Every row comes from one small tree of marks. The marks that hang from a mark follow it in brackets, in the order of their numbers. Every link used is in the known rows. Which tree was each row made from?
(in the rows, 128 means zero)
Known rows:
j_230[j_769[j_152[j_870[j_393]]]]: [130 168 139 141 107 120 156  84 188  87 105 123 135 140 161 133 125 126
 151 123  65 119 159 102]
j_769[j_152[j_870] j_699]: [148 143  95 119  65 101 120 109 184 113 122 104  91 167 149 159 117  82
  92 118  39 151 138 155]
j_152[j_870[j_393 j_769]]: [109 162 130 177 111 109 141 135 139 130 121 158 159 132 127 118 153 114
 151 103 110 109 126 130]
j_152[j_870[j_769]]: [121 150 110 179  86  94 139 137 141 141 115 154 137 128 129 129 123  86
 124  83 100 109 133 134]
j_152[j_870[j_226 j_393 j_841]]: [ 86 179 137 177 121 119 146 117 155 134 148 109 149 136 106  88 138 157
 159 128 154 113 141  97]
j_230[j_769[j_152[j_870] j_699]]: [148 131 107 128  57 114 142  95 189 102  85 116  99 159 162 144 105  82
 103 112  21 158 158 116]
j_230[j_769[j_152 j_699]]: [144 121 108 118  65 157 167 117 201  87  86 130 128 160 177 147 111  79
 132 122  21 148 153 109]
j_841[j_870[j_226 j_769[j_152 j_699]]]: [ 78 114 118 115  72 139 129 166 156 115  75  90 116 175 139 109 139  72
  62 119  55 139  84 126]
j_152[j_870[j_226 j_841]]: [ 96 164 119 180  97  99 143 122 158 145 142 106 128 130 113  94 109 130
 133 110 142 110 146  99]
j_152[j_870[j_226 j_393 j_769[j_699]]]: [ 80 144 119 159  84 123 112 159 144 138  85 143 157 164  98  94 156 116
 137 121  89 138 111 127]
j_152[j_870[j_226 j_769 j_841]]: [ 76 148 121 188  98 102 138 144 136 159 113 116 147 147 112  69 122 117
 156 113 126 107 119  98]
j_841[j_226[j_870[j_152 j_393 j_769]]]: [ 77 164 143 152 155 101 144 168 104 127  93 130 141 143 123 124 183 130
 153  65  95  84  60  99]
j_769[j_152[j_870[j_393]] j_699]: [140 155 115 112  92 123 124 105 188 103 128 104 108 171 138 148 150 113
 117 138  50 150 137 151]
j_841[j_870]: [124 149 127 153  99 123 175 132 149 108 150 131 121 100 147 156 123  90
  49  64 132 109 143 117]
j_226[j_870[j_152 j_393 j_769]]: [ 74 149 143 143 149 110 136 147 126 105  97 142 149 141 112 116 194 136
 187  94  87  89  87 119]
j_226[j_870]: [123 181 111 137  93 112 151 121 165  88 132 136 120 117 145 148 136  94
 105  82 121 107 141 114]
j_769[j_699]: [146 132  99 142  72 147 156 145 175 113 128 156 133 137 145 155 124  87
 108  99  80 141 152 139]
j_152[j_870[j_393]]: [126 179 132 165 113 110 149 111 160 114 151 147 140 118 129 144 139 130
 132 102 126 113 156 128]
j_152[j_870]: [136 164 109 175  86  89 143 116 161 130 146 146 124 116 133 153 109 101
 104  80 118 116 161 133]
j_393[j_226[j_870[j_152 j_769 j_841]]]: [ 69 134 129 140 133  93 127 158  80 158  86 109 124 136 112  82 142 112
 200  82 109  58  87 126]

Write each row's tree:
[104 158 142 181 149 156 192 172 122 144 131 129 171 140 146  97 152 124
 169  96 130  96  99  87] | j_870[j_393 j_769 j_841[j_226]]
[ 94 178 140 140 161 100 147 142 122 110 125 124 127 129 126 149 172 144
 130  58 113  88  92 102] | j_841[j_226[j_870[j_152 j_393]]]
[ 95  95 143 138 130 139 150 169 114 127 100 131 135 146 110 123 192 122
 104  86  65 124  84 129] | j_841[j_870[j_152 j_393 j_769[j_699]]]
[102 160 125 121 110 120 149 127 158  98 103  86 111 172 159  97 150  93
 159 129  73 108  97 108] | j_226[j_870[j_769[j_152] j_841]]
[ 53 151 155 130 126 145 142 153 152  99  96  97 150 157 137 102 161 110
 110 130 103 105  88 109] | j_841[j_870[j_226 j_393 j_769[j_152]]]
[ 62 141 153 169 169 142 156 146 149 131 136 115 168 142 104  92 163 186
 215 134 125  95 115  92] | j_870[j_152 j_226 j_393 j_841]
[ 91 167 141 134 151 107 142 123 144  92 128 135 132 129 117 140 183 150
 167  92 101  98 115 118] | j_226[j_870[j_152 j_393]]
[ 99 141  99  79  65 117 100 152 130 118  54 104 106 175 148 116 131  48
 136 114  47 105  95 159] | j_393[j_226[j_870[j_769[j_152 j_699]]]]
[107  83 120 159 118 141 155 175 131 155  99 128 133 166 119  99 158 118
 188 108  47 127  94 121] | j_870[j_152 j_769[j_699] j_841]
[ 94 162 121 149  77  98 133 100 189 105  85 115 132 143 152 119  90 106
 130 119  73 119 152  94] | j_230[j_769[j_152[j_870[j_226]]]]
[ 98 144 151 156 123 144 170 153 129 108 127 142 155 118 136 120 163 105
  96  88 127 101 111 114] | j_841[j_870[j_393 j_769]]
[ 55 150 153 158 119 145 153 166 133 114 107 134 169 127 117  96 159 116
 104  99 142 102  99  99] | j_841[j_870[j_226 j_393 j_769]]
[ 68 118 152 155 165 133 148 169  87 168 104 130 172 133 109  82 155 143
 249 113 114  63 100 129] | j_870[j_152 j_393[j_226] j_769 j_841]
[ 85 157 121 102 106 110 128 135 119 124  82  76 114 160 150  86 127  79
 177 122  94  72  99 132] | j_393[j_226[j_870[j_769[j_152] j_841]]]
[ 91 166 119 150 103 100 130 109 179 128 130  75 114 159 136  99 107 125
 141 142 103 119 134 111] | j_769[j_152[j_870[j_226 j_841]]]
[105 123 129 134 106 166 147 169 107 155  96 129 165 151 125  79 148 104
 200 129 105 102 118 135] | j_870[j_393[j_226] j_769[j_699] j_841]
[ 78 129 158 167 165 116 167 179  87 145 114 123 143 121 125 132 172 124
  92  48 109  84  61 103] | j_841[j_226 j_870[j_152 j_393 j_769]]
[ 94 146 156 154 167 116 171 157 108 133 144 116 131 108 129 155 159 139
  70  46 128  92  92 100] | j_841[j_226 j_870[j_152 j_393]]
[106 154 123  89  96 144 125 137 169  76  81 107 123 192 147 122 188  91
 143 143  36 139  88 138] | j_226[j_870[j_393 j_769[j_152 j_699]]]
[ 99  99 137 154 145 158 159 167 130 139 105 129 154 169 112  90 187 146
 212 127  56 127  90 120] | j_870[j_152 j_393 j_769[j_699] j_841]
[125 178 133 133 118 105 135  99 184 101 143 110 126 151 149 151 139 123
 139 128  86 118 140 139] | j_769[j_152[j_870[j_393]]]
[102 146 147 140 143 160 169 141 164 109 124 103 158 172 158  97 163 125
 210 159  80 107 108 115] | j_870[j_393 j_769[j_152] j_841]
[141 145 123 122  81 133 147  93 193  90  92 116 121 163 154 137 133 112
 132 130  31 155 151 112] | j_230[j_769[j_152[j_870[j_393]] j_699]]
[131 130 100 169  83 107 151 162 112 178 113 111 106 158 133 102 124  87
  96  74  83 134  99 105] | j_152[j_870[j_769[j_699] j_841[j_226]]]
[ 91 127 104 170  69 115 126 154 138 161  94 112 127 166 104  69 130 105
 136 122  92 140 112 111] | j_152[j_870[j_226 j_769[j_699] j_841]]
[ 89 116 137 172 142  98 164 186  88 159 107 125 126 117 136 139 140  93
  66  28 100  85  67 106] | j_841[j_226 j_870[j_152 j_769]]
